Each row comes from the steps of one walk. Every step used is in the known rows, and no mark comes twice. Write the walk behind each row, first mark first.
Known rows
n-k-q-p: [-23.2,  12.6,  22.6,   3.8, -30.9,   2.2, -29.8,   1.1, -27.1,   1.3,
  10.2,  10.3,   6.4, -15.8, -15.3, -22.0,   1.6,  -2.3, -15.2,  22.8,
  19.8, -42.1, -31.9, -27.9,  17.3]
n-k-q: [-27.8,   2.2,   9.1,   3.7, -20.2,  -4.9, -20.7,  11.0, -15.0,   2.5,
   3.8,  12.0, -13.2,  -3.5, -21.6, -19.7,   0.0,   8.0, -18.1,  17.9,
  26.1, -42.7, -37.2, -37.2,   8.8]
r-p-n: [-12.4, -14.9,   6.7,  21.6, -26.5, -27.9, -36.6,  16.4, -11.8,  -0.9,
  -9.4,  20.5,   3.2, -22.7,   4.3,   8.1,  -3.1, -31.8,  -6.3,  -1.0,
  30.6, -34.4,  -0.5, -32.4,  -7.0]
r-p-q-k-n: [-22.0,   1.5,  15.4,  14.8, -38.9,  -7.5, -37.0,  27.5, -16.5,  -0.8,
   2.4,  30.3,  -1.2, -27.3, -24.7,  -3.3,  -0.8, -19.1, -10.5,   4.0,
  40.2, -54.9, -18.3, -39.2,   4.8]
n-k-q-g: [-25.1,  -8.0,  19.9,   4.4,  -6.4,  -1.1, -17.5,  20.7, -24.3,  -0.3,
 -14.0,   8.6,  -6.7,  -1.6, -21.4,  -7.6, -12.5,  -6.4, -34.8,  16.9,
  19.6, -33.9, -24.8, -38.5, -13.4]
r-p-n-k-q: [-25.1,   0.9,  14.5,   6.6, -31.9, -18.4, -35.0,   8.4, -15.2,   0.9,
  -2.4,  23.6,  -3.8, -27.9, -16.2,  -3.8,  -4.8, -16.4, -12.8,  12.1,
  31.0, -61.5, -19.5, -29.8,   9.0]
g-b-p-n: [ -8.4,  -8.7,  -5.3,  28.3, -40.2, -27.0, -27.6,  31.8,  -8.5,  12.1,
  -1.3,  16.6, -17.6,  -5.7,  11.7,  -6.4,  -3.9, -25.9,   5.8,  -5.0,
  32.0, -27.5,  -5.6, -16.5,  -8.0]
n-k-q-g-b: [-16.1,  -9.0,   9.9,   6.0, -10.1, -12.7,  -7.9,  38.1, -12.9,  14.3,
 -11.5,   0.5, -25.3,  11.1,  -9.1,   3.1,  -5.5,  -9.6, -21.1,  16.7,
  26.7, -28.1, -13.9, -26.2, -23.2]
k-n-p: [-23.7, -12.8,  11.1,  22.5, -40.2,  -0.1, -31.4,  15.9, -18.8,  12.9,
  12.9,  15.7,  -3.3,  -9.6,  -9.1,  10.1,  -1.4, -24.9, -18.2,   5.1,
  34.8, -22.2, -11.9, -43.2, -18.8]
g-n: [-11.1, -20.1, -18.4,  16.1, -12.5, -20.4, -21.9,  19.7,  -2.5,  -3.1,
  -7.8,   7.7, -21.5,  -1.8,   0.3,  -4.9, -13.8, -12.9,  -7.7,   6.3,
  19.7, -18.3, -12.8, -55.5, -23.1]
p-r: [ -3.3, -20.6,  -0.2,  14.0, -11.5, -16.2, -23.9,   6.9, -10.8,  -7.1,
   2.4,  -3.0,  -1.2,  -1.6,  -1.1, -10.1,  -0.4,  -9.0, -23.5,  20.4,
  29.7, -21.1, -16.3, -21.6,  -8.2]
q-p: [-12.6,  -1.9,  14.5,  16.1, -23.7,  -3.6, -28.0,   8.3, -24.5,   0.3,
   5.0,   5.8,  11.0,  -5.5,   2.6, -15.3,   4.2, -11.1, -10.5,  11.5,
  18.5, -13.5, -18.4, -32.3,   2.5]
b-g-n-k: [-15.2, -25.0,  -8.2,  16.2,  -4.5,  -9.6, -12.5,  32.7,  -1.9,   3.6,
 -14.7,   2.3, -32.1,  -9.3, -18.2,  -5.0,  -2.6,  -7.2, -20.2,   6.0,
   8.2, -37.2, -22.5, -46.4, -38.9]
b-g-n: [-10.0, -32.5, -15.9,  19.2,  -4.5, -23.7, -11.1,  30.2,   1.0,   1.1,
 -19.3,   2.1, -28.2,   0.5, -10.3,  -2.9, -17.6, -25.0, -16.1,  -4.7,
  15.1, -13.7, -17.7, -52.1, -39.1]
r-p-q: [-16.5,  -3.5,  11.6,   4.6, -23.5, -24.1, -24.6,   7.7,  -5.2,  17.3,
  -3.3,  11.8, -10.1, -15.6,   1.3, -10.2, -10.6, -18.8, -11.2,   2.4,
  34.2, -44.9, -25.3, -31.4,   8.4]
k-q-p-r: [ -7.0,  -1.1,  15.4,   2.8, -28.7, -12.9, -34.1, -12.3, -23.7,  -9.1,
  11.2,   0.2,  16.0, -15.2,  -6.5, -18.1, -10.5, -22.0, -22.0,  28.5,
  30.7, -30.9, -21.2, -13.4,  17.1]
q-g-b-p: [ -6.3,  -8.8,   9.5,  27.5, -23.4, -13.3, -14.6,  35.6, -11.1,  26.7,
 -11.2,   4.4, -18.6,   8.0,   9.8,  -6.6, -10.4, -29.4,  -9.9,   2.7,
  14.3, -12.1,  -7.4, -17.4, -26.2]
n-k: [-20.6,  -7.9,   5.9,  15.2, -11.0,   0.9, -19.1,  23.3, -12.9,   3.8,
   1.2,   6.4, -14.0,  -2.5, -11.2, -12.9,  15.7,  14.3, -17.3,  15.4,
  17.4, -35.0, -26.9, -37.0, -11.7]
g-b-p-q-k: [-13.8,  13.6,   6.2,  10.8, -38.8, -11.9, -21.3,  30.3,  -3.6,  19.6,
   3.5,  13.8, -22.6,  -8.0,  -7.0, -31.6,   5.0,   0.4,   5.7,   5.9,
  25.1, -52.2, -34.1, -10.3,  10.7]
k-n: [-20.0, -17.6,   0.6,  26.2, -25.0,  -6.4, -26.7,  30.7, -20.2,  -6.4,
   4.1,  19.5,  -4.8,   0.9, -14.8,   2.6,  -3.3, -16.4, -17.2,   1.1,
  40.7, -12.5, -11.2, -54.3, -12.4]
n-p: [-19.5,  -9.5,  10.3,  15.2, -28.5,  -4.9, -23.2,   5.6, -11.3,  20.1,
   7.5,   3.2,  -5.7,  -4.0,   1.6,  -3.0,   4.0, -12.2, -14.4,   9.7,
  20.5, -21.2, -21.8, -31.3, -14.6]

Write each row's walk
[-13.8,  -9.7,  15.2,   8.6, -21.5, -24.8, -21.9,  35.6, -13.0,  13.5,
 -17.3,  11.6, -16.1, -12.3,  -3.5,  18.6,  -9.9, -33.2, -15.8,  11.5,
  30.5, -45.3,   2.8, -18.8, -22.2] : r-p-n-k-q-g-b
[ -4.7,  -4.1,  15.0,  12.2, -27.8, -12.9, -22.7,  15.9, -12.7,  17.1,
  -1.0,  -0.7, -14.1, -10.0,  -4.4, -11.2, -13.4, -26.3, -24.4,  27.6,
  20.9, -45.3, -14.1,   3.3, -13.0] : n-k-q-g-b-p-r
[-20.2, -13.3,   1.4,  15.8, -18.2,  -9.0, -28.4,  27.6, -16.5,  -9.0,
  -2.1,  15.2, -10.2, -14.1,  -8.8,  -4.8,  11.4,   6.2, -14.4,   8.6,
  28.1, -45.1, -16.4, -34.7, -10.4] : p-n-k
[-10.8,   3.1,  19.7,   1.1, -28.5,  -4.7, -34.7,  -9.5, -24.5,  -7.3,
  13.9,   0.2,  12.2, -22.5, -12.0, -19.5,  -1.2, -10.2, -25.1,  36.3,
  24.9, -47.4, -24.9,  -9.4,  14.5] : n-k-q-p-r
[-27.4,  -2.0,   5.3,   4.7, -26.4, -13.8, -28.6,  15.2, -17.7,  -8.9,
   0.8,  20.3, -10.1, -13.8, -20.6, -12.6,  -2.7,   0.9, -15.4,  11.2,
  35.6, -52.3, -28.4, -34.5,   9.8] : p-n-k-q
[-12.0,  -8.7,   7.9,  17.3, -30.0, -15.4, -37.0,  14.1, -26.9, -14.1,
   0.5,  15.1,  12.7, -17.1,   4.1,  -6.5,  -0.2, -19.2,  -7.8,   3.2,
  30.9, -24.5,  -7.3, -30.4,   2.7] : q-p-n
[-21.6,   6.4,   4.8,  12.4, -42.9, -18.2, -26.9,  22.6, -11.2,  12.2,
   4.4,  19.9, -21.5, -13.3,  -9.9, -14.8,  -5.6, -12.2,  -2.7,   9.4,
  31.9, -55.4, -22.8, -15.6,   7.7] : g-b-p-n-k-q
[-14.4, -21.0,  -1.0,  12.6,  -1.4,  -3.3, -20.0,  30.4, -11.9,  -2.2,
 -18.1,   4.6, -21.0, -10.3,  -9.0,   2.1,  -9.9,  -7.3, -26.4,  15.7,
   6.5, -35.8,  -9.4, -50.6, -42.0] : q-g-n-k
[-12.7, -23.7,  -7.5,   1.9,  -4.8, -21.4, -17.7,  24.3,  -8.2,  -1.6,
 -21.1,   5.7, -23.6,  -6.0,  -1.4,  -3.1, -35.2, -21.9, -24.3,   2.4,
  24.6, -30.5, -13.6, -53.7, -28.1] : p-q-g-n
[-27.1,  -8.0,   9.8,   6.4, -41.8,  -8.3, -28.3,  12.5, -14.6,  15.9,
  13.6,  15.4, -12.6, -14.3,  -9.2,  -1.5, -12.9, -19.1, -19.5,   1.1,
  48.2, -42.7, -26.1, -39.6,  -0.7] : k-n-p-q
[-21.0, -14.3,  20.1,  -0.1, -16.2,  -7.7, -18.0,  13.0, -17.3,  17.3,
  -9.5,   1.7,  -8.9,  -5.8,  -0.4,  -2.6, -19.4, -19.7, -32.9,   5.1,
  27.5, -33.3, -22.6, -31.3, -19.1] : n-p-q-g
[-24.6,  -2.1,   6.4,  12.5, -32.9,  -2.5, -30.2,  34.3, -18.4, -10.3,
   5.8,  26.2,  -7.5, -12.6, -28.3, -12.0,   0.3,  -2.2, -13.3,   2.9,
  44.5, -45.2, -26.6, -45.1,   5.5] : p-q-k-n
[-15.8, -14.0, -10.1,  13.4, -11.7,  -7.6, -22.1,  23.5,  -4.8,   0.3,
  -3.8,   7.9, -25.8, -11.4,  -8.5,  -6.9,   0.1,   3.8, -11.9,  16.1,
  12.6, -41.0, -18.3, -49.4, -25.4] : g-n-k
[-13.2,  -6.9,   6.1,  18.6, -37.3, -27.3, -26.1,  30.2, -16.6,   9.1,
 -12.0,  18.3, -13.6,  -6.3,   2.4,  -3.7, -23.7, -39.1,  -7.5,  -3.2,
  33.2, -30.2,  -4.9, -16.7,  -8.5] : k-q-g-b-p-n
[ -7.2, -13.7,  11.5,   6.7, -12.6, -27.8, -11.4,  35.5,  -4.5,  26.4,
 -17.0,   0.7, -22.5,   1.0,   9.9,  10.4, -13.9, -31.2, -15.8,   4.2,
  33.4, -29.7,  -4.1, -21.7, -23.4] : r-p-q-g-b
[-17.4,  -3.8,  13.1,  14.7, -27.7,  -2.9, -36.3,  18.4, -26.8, -10.0,
   3.4,  13.9,   5.4, -25.2,  -5.2,  -8.6,  12.5,  -1.8, -12.4,  13.0,
  22.9, -46.8, -13.7, -26.8,  -2.0] : q-p-n-k
[-11.5, -10.7,  14.1,  17.4, -40.5,   1.0, -40.3,   9.6, -17.9,  -3.1,
  16.0,   9.7,   7.6, -24.6, -17.2,   3.6,   6.2, -21.3, -23.3,  24.7,
  31.8, -42.3, -10.6, -17.7, -14.4] : q-k-n-p-r
[-12.2, -14.8,  -1.9,   9.7, -18.5, -18.9, -23.3,  19.4,  -8.6,   9.1,
 -18.7,  11.2, -22.9, -13.9,   1.8, -13.6, -40.7, -31.8, -19.3,  -0.5,
  16.7, -36.1, -15.5, -44.1, -23.2] : b-p-q-g-n
[-26.6,   6.5,  10.7,  12.0, -40.7, -10.5, -34.1,   9.8, -18.8,   1.8,
   3.0,  25.5,  -9.0, -21.7, -17.6, -23.1,  -8.9,  -8.9, -10.8,   8.6,
  27.3, -57.9, -30.5, -24.8,  15.0] : b-p-n-k-q
[-15.3, -13.3,   8.3,   3.7, -10.6, -13.5, -25.4,  21.2,  -6.9,  10.6,
 -19.0,   9.7, -21.5, -29.1,  -6.4,   3.6, -20.2, -21.3, -24.6,  13.6,
  12.9, -61.2, -10.6, -43.0, -30.3] : r-p-q-g-n-k
[-23.7,   7.1,  11.9,  19.5, -47.3,   0.2, -35.5,  29.2, -20.0,   0.1,
   8.5,  31.8,  -6.3, -20.6, -25.4, -22.7,  -5.6, -11.7,  -8.0,   0.4,
  36.4, -51.1, -28.9, -34.5,  10.8] : b-p-q-k-n
[-23.0,  -8.3,  25.2,   7.0, -17.6, -13.5, -31.5,  18.2, -23.7,  -0.9,
 -19.8,  19.2,   1.5, -24.7, -15.5,   7.4, -16.9, -29.9, -29.2,  12.1,
  23.2, -51.8,  -8.2, -31.3, -12.9] : r-p-n-k-q-g
[ -8.5, -20.2,   5.2,   0.7, -24.2, -18.3, -30.7,  -6.8, -10.2,   3.2,
  -3.5,  -2.9,  -5.7, -20.8,  -3.9,   6.0, -32.5, -41.0, -33.9,  26.3,
  22.0, -37.5,  -7.7, -24.8, -28.0] : k-q-g-n-p-r
[-12.6, -10.0,   9.8,  23.9, -26.6, -10.0, -25.1,  41.1, -16.8,  11.4,
 -11.0,  13.2, -18.5, -13.4,   1.2,  -0.3,   0.0, -17.5, -12.9,   6.1,
  19.0, -44.9,  -3.8, -15.3, -26.6] : q-g-b-p-n-k
[-11.1, -19.9,   9.6,  18.2, -36.7,  -6.6, -36.3,   4.1, -16.9,   3.3,
  16.4,   4.9,   3.5, -17.7,  -6.8,   9.8,  -4.4, -30.8, -28.2,  20.2,
  38.7, -30.1,  -6.8, -22.9, -18.2] : k-n-p-r
[ -1.0, -10.0,  12.3,  12.6, -21.3,  -9.8, -32.9,  -2.8, -22.1,  -8.4,
   9.6,  -3.9,  16.0, -13.5,   3.3, -13.3,   1.0, -18.0, -21.3,  25.7,
  23.9, -22.6, -12.6, -13.3,   0.5] : q-p-r
[-23.0, -13.3,  -3.6,   4.9, -14.3, -14.7, -14.8,  19.8,  -5.1,   1.9,
 -10.0,   8.6, -29.7,  -9.6, -28.2, -12.2, -16.2, -10.9, -20.8,   9.3,
  18.0, -44.5, -33.6, -45.5, -16.2] : b-g-n-k-q
[-14.3, -26.5,  -3.6,  16.3, -22.1, -15.8, -16.9,  16.3,  -0.1,  19.7,
  -7.8,  -0.3, -23.8, -10.6,  -5.4,   4.9, -14.7, -33.2, -17.5,   0.3,
  11.3, -23.0, -17.2, -41.2, -42.0] : b-g-n-p
[ -7.5, -16.8,   9.1,  11.4, -26.5, -10.5, -28.8,  -4.9,  -9.8,   9.7,
  11.2,  -5.9,   1.0, -11.8,   3.0,  -2.0,   0.7, -18.7, -25.0,  23.9,
  25.8, -29.0, -16.1, -12.8, -14.7] : n-p-r
